What can hang from each mark:
dazor: sune
topag: febut
kesoso: sufa
dore: baveb bubop sazal sufa
mafid: sune
febut: sazal topag
dede: baveb
bubop: dore sune tedap
sazal: dore febut
sufa: dore kesoso
baveb: dede dore
kobut: dazor
sune: bubop dazor mafid

Known rows, with every way that one mark hangs from another:
(mafid (sune (bubop dore tedap) dazor)): [  2 -45  13  18  22 -11  -3  20 -20 -23 -13  -8  10 -70   8  -8 -11   8
  -5   2  64 -21  -7 -21  21 -24  61  -9  16  31 -12  47  29  27  49  12
 -28 -13  -1 -63   3 -26  41 -15]
(sufa (dore baveb sazal) kesoso): [-25  24   8 -19 -15  51  -6 -18   7  12  47 -23 -23  28  28  -3 -26   9
  24 -17 -53  47  27  -7 -35 -20   0  -5  49 -27  39 -29 -33 -13 -35  24
  62 -26   2  44  -8  15   4 -19]
(kesoso (sufa (dore (baveb dede)))): [  8 -18 -11 -30 -29 -29   2  -8  19  14  14  14   4  63   9  19  -7 -11
  30  30 -14  10  -2   4  12   7  -3 -11  14 -38  16 -32   8 -35  22   3
   5  -2   9  13 -27 -21 -16   7]
(dazor (sune (bubop tedap) mafid)): [ 13 -15 -16  -1 -29  13  13  18   6 -16 -20   7  59 -49 -24  -5  -2  40
 -36 -14  40  -8  21  -1  27 -28  24 -10  15  40 -32  38  -5  34 -27  10
  12   2  -1 -61   7   1   8   0]
(sazal (dore (bubop sune)) (febut topag)): [ 36  32 -13  -1  26 -13  -2 -17  -9  45 -27  14   9 -12 -48   9  16 -13
   8   7  32 -30 -45 -42   8   5 -18 -12 -27  32  -9  27  -2  21 -42 -20
 -19  13 -35   1  10 -14   3  -5]
(sazal (dore baveb) (febut topag)): [ 18   9 -10 -12  30  -3  24 -11  -1  33  -7  23 -44   0 -31  10 -17 -10
  10 -11  34  -2 -15 -22 -25 -13 -17  -2 -29  14 -40  15   0 -37 -42  -4
  -4  41 -39  40  -1   0   9   1]
(dore baveb (bubop (sune mafid)) (sufa kesoso)): [ -6  22   8 -27  -2  42 -37  -8  29 -35  17 -11  10  37  35 -26   0 -22
  -9 -17 -47  48  26   1  17  30   8  17 -24  15  26 -72 -63 -27  27 -10
  29  -7  19  14 -28   7  10  -3]
(mafid (sune dazor)): [ -2 -24  42  -2   1  -5   0  16 -31 -27 -15 -35 -16 -35  21 -12  19  14
  12  10  24  16 -22 -28  12 -20  14  11  -5  -1   1  19  32 -11  50   8
 -13 -38  11  -5  -1 -12  46 -18]
(baveb dede (dore bubop sufa)): [ -7 -16   4  10 -17  -7 -20  -1  -9  -3  14  -5  33  55  -7  64  -5 -17
  10   3 -32   8  15  50   6  22 -43  26 -10 -17  26 -33 -24   9  37 -27
 -36 -53  22  -7  -3 -11 -49  25]
(topag (febut (sazal (dore (sufa kesoso))))): [-29  -5  -7   3 -14  30   2   1 -23  16  -5  -9  28 -10  47 -11  -5   3
  22   9 -57  -3 -28 -51 -19  11  -4  -8  16  17  34  -2  26 -34 -50  20
  14   0  20  16  -2  12 -64  -5]
(mafid sune): [  0 -11  23   0 -12 -35   2  14  -8 -11 -13  -8   0  -8   5  -8  40  13
  20  31   5  11 -44 -19   6 -19  -5  -2 -10  -1  17  20  17  -6  42  -4
  -7 -51  12  18  10  11  21 -20]
(kesoso (sufa dore)): [ 14  -7  -7 -21 -28 -38   3   2  19  44   2   4  29  22  12   7  33  -1
  33  47 -11  -9 -21  -9  40   6   1 -25  27 -21  23   1  28   0  21  18
  21   0   7   1 -18  -4   1  -9]
(febut sazal topag): [-15 -13 -13   6 -16  65   4   8   6  28 -13  50 -21 -15  21  -6   9  14
   2  46 -10 -26 -64 -10   9  14 -54  -4  -1 -23  -5  25  19  46 -15  24
   6  39  22   9   8  19 -17   0]
(sufa (dore baveb (bubop tedap) sazal) kesoso): [-28  29   5  -1  -7  76 -23 -11  28   7  65 -34 -20  27   6  -3 -24   1
  34 -16 -47  50  48  13 -28 -22   3 -18  66 -24  32 -38 -58  21 -14  14
  71 -29 -15  23   2  23  17 -15]
(bubop (dore baveb) sune tedap): [ 12 -41 -27  61 -18 -95 -24  -6   6  41   9  22  -5  42   0 -56  20  -2
 -12  37  43 -15 -25 -24  33  47  19 -47   6  52  32  25   8  29  -6 -20
 -10  43  -1 -37  18   2 -10  -3]
(sune bubop dazor): [  0 -23  20 -20  12  16  15  15 -17 -43  -6 -12   1 -94   3   3 -24  25
 -15 -17  28 -12   0  10  27 -21  15  44   9  19 -40  14  46  23  -5  24
   4   0  29 -42   2 -33  51 -15]
(baveb dede (dore sufa)): [-13 -31  -9  17 -34 -39  -6 -10 -24  15  11   3  29  61   9  59  -9  -8
   2  14 -20  -2  10  31  12  28 -28  20 -10  -2  27 -17   5  -8  26 -15
 -40 -30  28   1  -7  -7 -62  29]
(sazal dore): [ 15  -6  -4   8  -8 -49   3 -15 -23  34  -2 -14 -19   2 -24   7  31  14
  13  -1  13  -6 -30 -29   0 -16 -20   8   6  32  -1  20  46  -4 -15  -1
  13   6  -6  -5   9  -5  -6 -20]
(mafid (sune (bubop (dore baveb sufa) tedap))): [ -7 -29  -2  24  27 -28  -2  24  24 -22  -2  20  -2 -14  13 -16  -5 -14
   2   9  19  -3  12  10  -3  -2  52 -14  -9  18  -9   4 -26   4  71 -12
 -10  -7 -15 -14 -11   6  18 -11]
(dede (baveb (dore (sazal febut) sufa))): [ -7  43  11  23   8 -19  15  -1 -24  18  14  12  -2  54  10   8  -8 -22
 -26 -20 -46  14  30  45 -10  10 -28 -25 -29 -24  33  -1  12 -41 -41 -20
  -7 -28 -35  32  -9  33 -14  22]
(bubop tedap): [ -7 -28 -11  31 -30 -49   2   0  11  24  20   0  -9   4  -9 -17  27  23
   9  33  28 -10 -13   6  34  -2  -9 -15  22  29 -10  27  41  37  17  -2
  15  14  11 -12  28  22   3  -7]
(mafid (sune (bubop (dore baveb)) dazor)): [  3 -37  33  -5  40  11  -1  26 -17 -53 -14   1  -9 -65  14 -13 -21   2
 -10 -16  37   9 -10 -15 -13 -18  48  15  -7   4 -12  14   2 -13  36   9
 -24 -21   4 -32  -9 -36  53 -17]
(mafid (sune (bubop dore) dazor)): [  5 -33  29  -2  33  -4  -1  26 -26 -34 -24  -7  11 -75  13  -5  -8  10
  -8  -4  47 -12 -24 -23   7 -22  47   7   2  17  -9  38  23   6  45  13
 -31 -33  12 -45  -1 -34  46 -19]
(baveb dede (dore sazal sufa)): [-16   8   5  16 -26 -24  -8 -26 -15   2  15 -16  13  51  17  44 -18 -16
  -4  -7 -34  -1  30  41  -8  23 -25  17   3 -34  31 -38 -13  11  10 -28
 -39 -33  18   7  -1   0 -57  24]
(dore baveb sazal sufa): [-18  40  20   0   5 -12   8   1  43 -34  26 -19 -61  21  29 -38  -2 -18
   4 -19 -58  34  39  39 -29  20  -5  25 -25 -41   4 -65 -42 -19  16 -27
  30  11  -6  48  -5  30  22  -7]
(bubop (dore baveb)): [  3 -32   0  18   4 -52  -2  18  11   6  11  27 -26  16   3 -30   9  15
  -1  11   9  11 -30   3 -10  10 -15 -11  -5   9  21   7   5 -14  -4 -11
   2  20  16  -4  18   4   6  -4]
(kesoso (sufa (dore (baveb dede) sazal))): [  1  17   1 -30 -27 -15   1 -20  27   1  19  -3 -12  54  15  10 -15 -20
  26  11 -28  10  16   9  -8  10   1 -16  21 -66  21 -47  -9 -21   7  -6
   6  -3  -1  16 -22 -14  -9   3]
(baveb (dore sufa)): [ -6 -18   2  24 -17 -41  -2   0  -6  31   6   0  22  28  15  26  22 -12
   3  18 -24   3   9  31  18  28 -21  10  -2  -1  30 -11  -3   7  19  -4
   0 -14  15   7  -8  13 -26   7]
(kobut (dazor sune)): [ 14  -9  -5  11 -35 -33  15  12 -10 -13 -25  -1  18  13 -26  -8  52  28
  -1  33   6 -13 -13   1  -6 -18  -7   3  -1 -12  -6  28  15  -1 -25  29
   5 -16  15  39  25  14   0   6]
(dazor (sune bubop)): [ 19  -9   0   2 -25  -4  28  36   6 -27 -32  27  46 -45 -22   9  15  41
 -10   1  -2 -17  -8  13  15 -33  -9  13 -13  14 -13  38  -7  35 -30   1
  14 -32   2 -22  18   3  16 -11]
(dede (baveb (dore bubop))): [  4   1  11  20 -14   6  -7  16 -31  12  18  29  12  48  -7  27  11   1
 -17  -3 -32  29 -19  48   8  -8 -71 -14  -8  -7  42   4  19 -11 -30  -8
   2 -45  -2  -8   3   9  -1  14]
(topag (febut (sazal (dore baveb bubop)))): [-14   0   5   3  12  24  -5  17  -7 -11   0  -6  -4 -28   1 -20 -11  -4
  22  -9 -43  15 -40 -30 -54  16 -34   1  14  -3  19 -17   3 -22 -65  -5
  15   3   6  -2  16 -12 -30  -3]

Rows:
[ -9  43  13 -21  20  16  24  -4  34 -14  13  22 -51 -13  -4 -25 -30 -11
  -3 -13  -5  11   4  14 -36  -4 -21   0 -21 -37 -21 -20 -29  -4 -38 -17
   8  22 -14  56  14  21  32   5] -> (dore baveb (sazal (febut topag)))
[  2   9  -8  36  -7 -70 -22 -16  12  -9   6  11 -18  68  31 -38 -12 -24
 -20   1 -23  -9   3  -4 -11  58  15 -11 -29  -7  47 -37 -34  -7   9 -49
 -37  19   6  -7   0 -10 -35  14] -> (bubop (dore (baveb dede) sazal sufa) sune)
[ -6  76  22 -17  45   4  10  15  43 -33  15 -31 -18 -17 -16 -21   6 -15
  13 -24 -47   6  35  36 -20   7  -6   9 -30 -34   0 -27 -40  13  20 -33
   7 -32 -22  37  26  30  32   1] -> (dore bubop (sazal febut) sufa)
[  3 -38 -22  -4  10 -27 -13  -2   4   9   2  18  33 -53 -10 -15 -20  23
 -43 -11  75 -24  -3  -4  29   4  41 -21  41  57 -27  34  31  33   1  17
 -11  39  25 -90   8 -22   5   0] -> (sune (bubop dore tedap) mafid)
[ 17  -8 -11 -25 -18   1   7   6 -16 -37 -37   5  45 -39 -32  -3  13  25
 -34  -3  34 -10   6  -1  -4 -21  23  14  16   5 -47  19  11  -4 -35  41
  -2  -7  29   1   5 -13  11  10] -> (kobut (dazor (sune bubop mafid)))
[  0  23 -17 -19  18  29  21 -15  -1  48 -11  12  -4  13   8  27  -5 -12
  20   1   1 -17  -2 -30   4 -24   5  -2 -27  29 -17  21   4 -34  -2  14
  -1  19 -29  53 -11  25 -25  -3] -> (sazal (dore (sufa kesoso)) (febut topag))
[ -6  -3   4  30 -21 -26   5  10 -31  30  15  31   9  76  27  21  12 -12
 -26   8 -42  23   4  47  19  14 -47 -12 -23  -2  38   1  26 -40  -7  -7
   4 -18  -7  16 -16  25 -24  16] -> (dede (baveb (dore sufa)))
[ -1 -19  34 -23  18  18   6  20 -22 -54 -20 -18   2 -81  12   5  -7  18
  -5  -6  27  -1 -17 -13  14 -30  36  29   0   8 -25  20  29   8  37  16
 -11 -42  13 -26  -7 -30  58 -20] -> (mafid (sune bubop dazor))
[  0  -6 -19  13  -4  54  -3 -15 -15  51 -20  31 -32 -12   2  12  13  -2
   8  20   3 -34 -61 -36  -5   2 -44   0   4  -9 -11  32  28  33 -34  22
   5  52  -6   5  -3   6 -33  -9] -> (febut (sazal dore) topag)
[ -6   0 -10  21  20  24   1 -12 -11  16  -1  -9 -55  11   1  -9   9 -14
  18 -16 -38   5   1 -13 -38  26 -17  14 -16  -6   1 -14  -1 -21  -6   2
  31  39 -24  28 -19  14 -22 -10] -> (febut (sazal (dore baveb sufa)))
[ 22  11 -17 -12  19 -18  22 -13 -13  53 -19  20 -12 -12 -34  18   3   1
  11   5  42 -28 -35 -39  -4 -20 -18  -8 -17  26 -37  42  30 -11 -34   2
 -14  29 -28  21  12   3  -4  -1] -> (sazal dore (febut topag))
[ -6  43   8 -16   9   1  24  -2  21   8   1  15 -21 -27  -4 -16 -12   4
   0   6   7 -19 -19   0 -10 -11 -21  -9 -13 -24 -18  14   2  22 -32  -8
  -7  10  -7  34  27  21  19   4] -> (dore (sazal (febut topag)))
[-29  -1   4   8   1  54 -16  11  54 -28  44  -9 -28  45  21  -8  -2  -8
  27  -2 -54  43  51  43  10  -5  -3  10  -6   3  10 -51 -58  -5  50  -6
  48  -6  -3  33  -2  42  16  -8] -> (dore baveb (bubop tedap) (sufa kesoso))
[-16 -19  -2  -8 -15 -23   4   3  18 -31  22  11 -38  62  21   4 -18  -6
  11   2 -30  27  19  34 -12  18 -16  36 -32 -10 -10 -51 -14 -49  40 -24
  -5  -3  20  35  -7   4 -19  14] -> (dore (baveb dede) sufa)
[  0  20   3  -8  10  29 -12  -6   6   6   9 -29  -2  22   2  24  25  -3
  32 -20 -45  16   9  -3   5 -25 -16  20  -6  19  19 -19 -11 -14  22   1
  28 -20 -13  18  -7  15  -7 -20] -> (sazal (dore bubop (sufa kesoso)))
[ 12  59   4 -44  12  27   8   2  49  29   4   7  17   3  -3   9   4 -27
  32  23 -16 -15  -5   8   8  -3  -6 -35  15 -67   8 -15 -28  26   6   1
  10  -4 -22  18 -10   0  25   3] -> (kesoso (sufa (dore bubop (sazal (febut topag)))))
[ -8 -32  20   3  13   9   3  13 -18 -41 -11 -24   0 -72   4  -1 -10  13
  -2   3  50  -7   3 -12  24 -28  50  10  16  19 -32  29  35  27  47  17
  -8 -26   1 -40  -5 -20  55 -19] -> (mafid (sune (bubop tedap) dazor))
[ -6 -33   6 -24   8  32  -4  -9 -19 -30   8 -34  10 -99   2 -15 -41  25
 -47 -33  79  -2  32  -6  36 -14  53  21  43  48 -60  10  53  22   0  31
   3  40  25 -86 -10 -38  46  -1] -> (sune (bubop tedap) dazor mafid)
[ -4  51  18   7  33   2  -3   3  11  -3  13 -29  16  -7 -20  16   0 -30
   8 -26 -45   4  44  49 -21  22 -18   2 -14 -30  25 -24 -53  20  -2 -31
  -5 -40 -18  22  13  17   4  13] -> (baveb (dore bubop (sazal febut) sufa))
[ -3  22 -16  11  15  89  -8  -1  11  35 -16  20 -27   1   2  16  13 -23
  17  13 -33 -18 -32  -9 -12  17 -42  13  -9 -25  -7  -4 -16  32  10   3
   8  43 -21  11 -16  13 -25  -7] -> (febut (sazal (dore bubop sufa)) topag)
[ -4  -2 -23  28  14  93 -15  -8  15  31   5  25 -54   3 -21   5  -7 -16
  17   2   0  -5 -24  -8 -23   7 -45  -5   7 -14 -22   1 -18  43 -20   7
  23  64 -32   2  -7   8 -12  -5] -> (febut (sazal (dore baveb (bubop tedap))) topag)
[-24 -11 -16   6  -3  61  -7 -28 -24   2   6   1 -42  47  16  22 -20  -8
  19 -21 -50  11  10 -18 -33   8 -18  19 -10  -5   8 -18   2 -37 -11  11
   9  13  -6  38 -25  10 -58  -2] -> (febut (sazal (dore (baveb dede) (sufa kesoso))))
[ -3  27   5   1   1  -3  10 -14  -8  35   1  11  15 -11  -9  26 -11 -12
 -10   4   3 -16  -5  17  -4   4 -25 -10   5 -28  10  14  -8  28 -45  -9
 -20  -9  -5  19  17   9  -7  18] -> (baveb (dore (sazal (febut topag))))
[ 16   5 -14  16 -10   6   5  14  11 -11 -15   5  55 -46 -20 -20  -9  30
 -47 -32  46 -21  28  -2   6 -23  41 -34  24  20  -7  42 -28  51 -34  -4
  -5  13  -9 -80  17  -4   3   0] -> (dazor (sune (bubop (dore sazal) tedap) mafid))
[ 16  -6  -7 -15 -37 -16   4   1 -21 -15 -29 -11  29   5 -24 -14  40  29
 -25  12  27   2  -3 -10  -6 -14   8   1  10  -8 -21  16  13 -21 -22  33
   0   2  25  17  12   3   0  13] -> (kobut (dazor (sune mafid)))
[  4  35   9 -36 -11  11 -12 -10  40 -17  26 -15 -12  50   0  15 -10 -27
  34  -2 -42  21  19  25 -10   3 -12  -8  22 -77  24 -65 -33  -6  14 -17
   7 -18  -4  12 -18 -20   5   5] -> (kesoso (sufa (dore (baveb dede) bubop sazal)))
[ 12  24  -4  10  -5  -3 -25 -22  -4  21  -5 -29  19  30   6   8  34 -12
  21  -3 -40   0  -4 -30  27   6   2  10 -15  39  33 -17 -12   0   9  -9
  16 -16 -16   7 -10   3 -14 -21] -> (sazal (dore (bubop sune) (sufa kesoso)))
[ 18 -26 -29   7 -12 -18  -3   6 -13  -8 -28  11  54 -25 -35 -13  15  25
 -42   4  68 -27  12  -4   1 -11  52 -21  29  24 -34  43  10  20 -21  41
 -12  21  16 -36  13  -9  -3  15] -> (kobut (dazor (sune (bubop dore tedap) mafid)))
[-11   1  10 -14   8  15  -8  18  34 -53  30   2 -33  52  -2  12 -18 -13
  17 -14 -48  37  22  53 -22  14 -33  43 -38 -26   1 -72 -48 -30  53 -37
  -3 -25  12  25  -2  -2  -1  14] -> (dore (baveb dede) bubop sufa)
[ 10  -9  -4 -26 -21 -27   4   1  28  25  11   5  -3  40  14   0  15 -15
  32  33 -16  11  -4   2  19  10   3 -18  18 -32  16 -27   4 -26  17  11
  30  13   1  18 -28  -3  13  -8] -> (kesoso (sufa (dore baveb)))
[ 19  -7 -19 -13  -1  -7   0  16  -6 -23 -38  14  55 -21 -12 -10  16   9
 -43  -3  27 -19  19   2  -7   1  51   3   4   7 -27  15 -13 -13   1  34
 -15  15  18 -11  -2  -6  -3  16] -> (kobut (dazor (sune (bubop (dore sufa)) mafid)))
[ 11 -15 -25  -7 -25  -2   4  -4  -9 -27 -27   0  42 -32 -36  -6  12  24
 -33   2  53 -19  22   1   9 -20  40  -2  27  17 -55  30  17  17 -24  43
   2  12  18 -10   5  -5   9  14] -> (kobut (dazor (sune (bubop tedap) mafid)))
[ 11  -6  -2  36  -8 -40 -37 -32 -25  25   6 -46   4 -21  21 -66  -6   1
 -53  -9  75 -21   7 -49  36  42  64 -42  37  43  23  20  35  45  -8  -9
 -28  64   8 -94   8 -30   4   2] -> (bubop (dore sazal) (sune dazor mafid) tedap)
[ 12  -5 -11 -14  22 -45  18 -24 -32   6   0 -10 -36  27 -52  23 -29   5
  16 -32  30   6   5 -22 -41 -10 -14   7 -25  24 -28  13  23 -63 -40 -19
 -23  -6 -24  31  11 -20 -15  11] -> (sazal (dore (baveb dede)) febut)
[ 19  36   1  -7  53 -22  11   2   2  12  -5 -30  -9  -7 -47  15  18 -17
  29 -23  -7  -4  15  -4 -18  -6  -5   8 -33  22 -14   9  -7 -23  13 -26
   3 -10 -41  22  10   7   7  -4] -> (sazal (dore bubop sufa) febut)
[ -2 -33  11  22  32  -7  -3  24 -10 -24 -10 -13   7 -55  23 -10 -10  -7
  -8   3  45 -15  14  -7  24  -7  73  -4   2  27 -12  28  12  16  83   6
 -26  -6  -7 -49 -13 -16  34 -13] -> (mafid (sune (bubop (dore sufa) tedap) dazor))
[ -9 -17 -23   5  -5  70  -2 -25 -16  27  -8  42 -50  25  -4  24 -25  -5
   4   1   1 -14 -38 -24 -35   8 -50  13  -7 -19 -18  -1  11  -2 -34   5
 -13  52  -8  18 -15  -8 -48   7] -> (febut (sazal (dore (baveb dede))) topag)
[ 15 -17  11 -15 -18 -25 -23 -25 -41  -2 -11 -40  12 -34  20 -38  11  14
 -41   0  49   4 -19 -48  46  26  26  10   6  45   5   3  50  -1 -10   8
 -11  25  40 -56  -9 -40  22  -5] -> (bubop (sune dazor mafid))
[-26  17   0  -8 -12  10   1 -30 -24  -1  14 -17  32  48  16  53 -38 -13
   3 -22 -41  -1  48  24  -5   0  -7   3  -6 -19  30 -16 -19 -18 -13 -13
 -39 -60  10  38   1  10 -58  31] -> (baveb dede (dore (sazal febut) (sufa kesoso)))
[ 20 -19  -4 -11  -3   7  10  31   6 -27 -25  28  43 -37 -16 -15 -14  31
 -43 -34  30   5  11  -1 -12 -15  20  -8  -4  23 -11  22 -36  -4 -31  -1
   1   9   7 -55   2 -15  12  -1] -> (dazor (sune (bubop (dore baveb)) mafid))
[-11  61   8 -11  21   8  25   3  36   3   1  13 -24  -5  18 -16  -6 -13
  -1   6 -21 -14  14  19  -4   9  -5   2 -32 -34 -17 -13 -24   7  10 -17
  -4  17 -15  52   8  35   8   9] -> (dore (sazal (febut topag)) sufa)
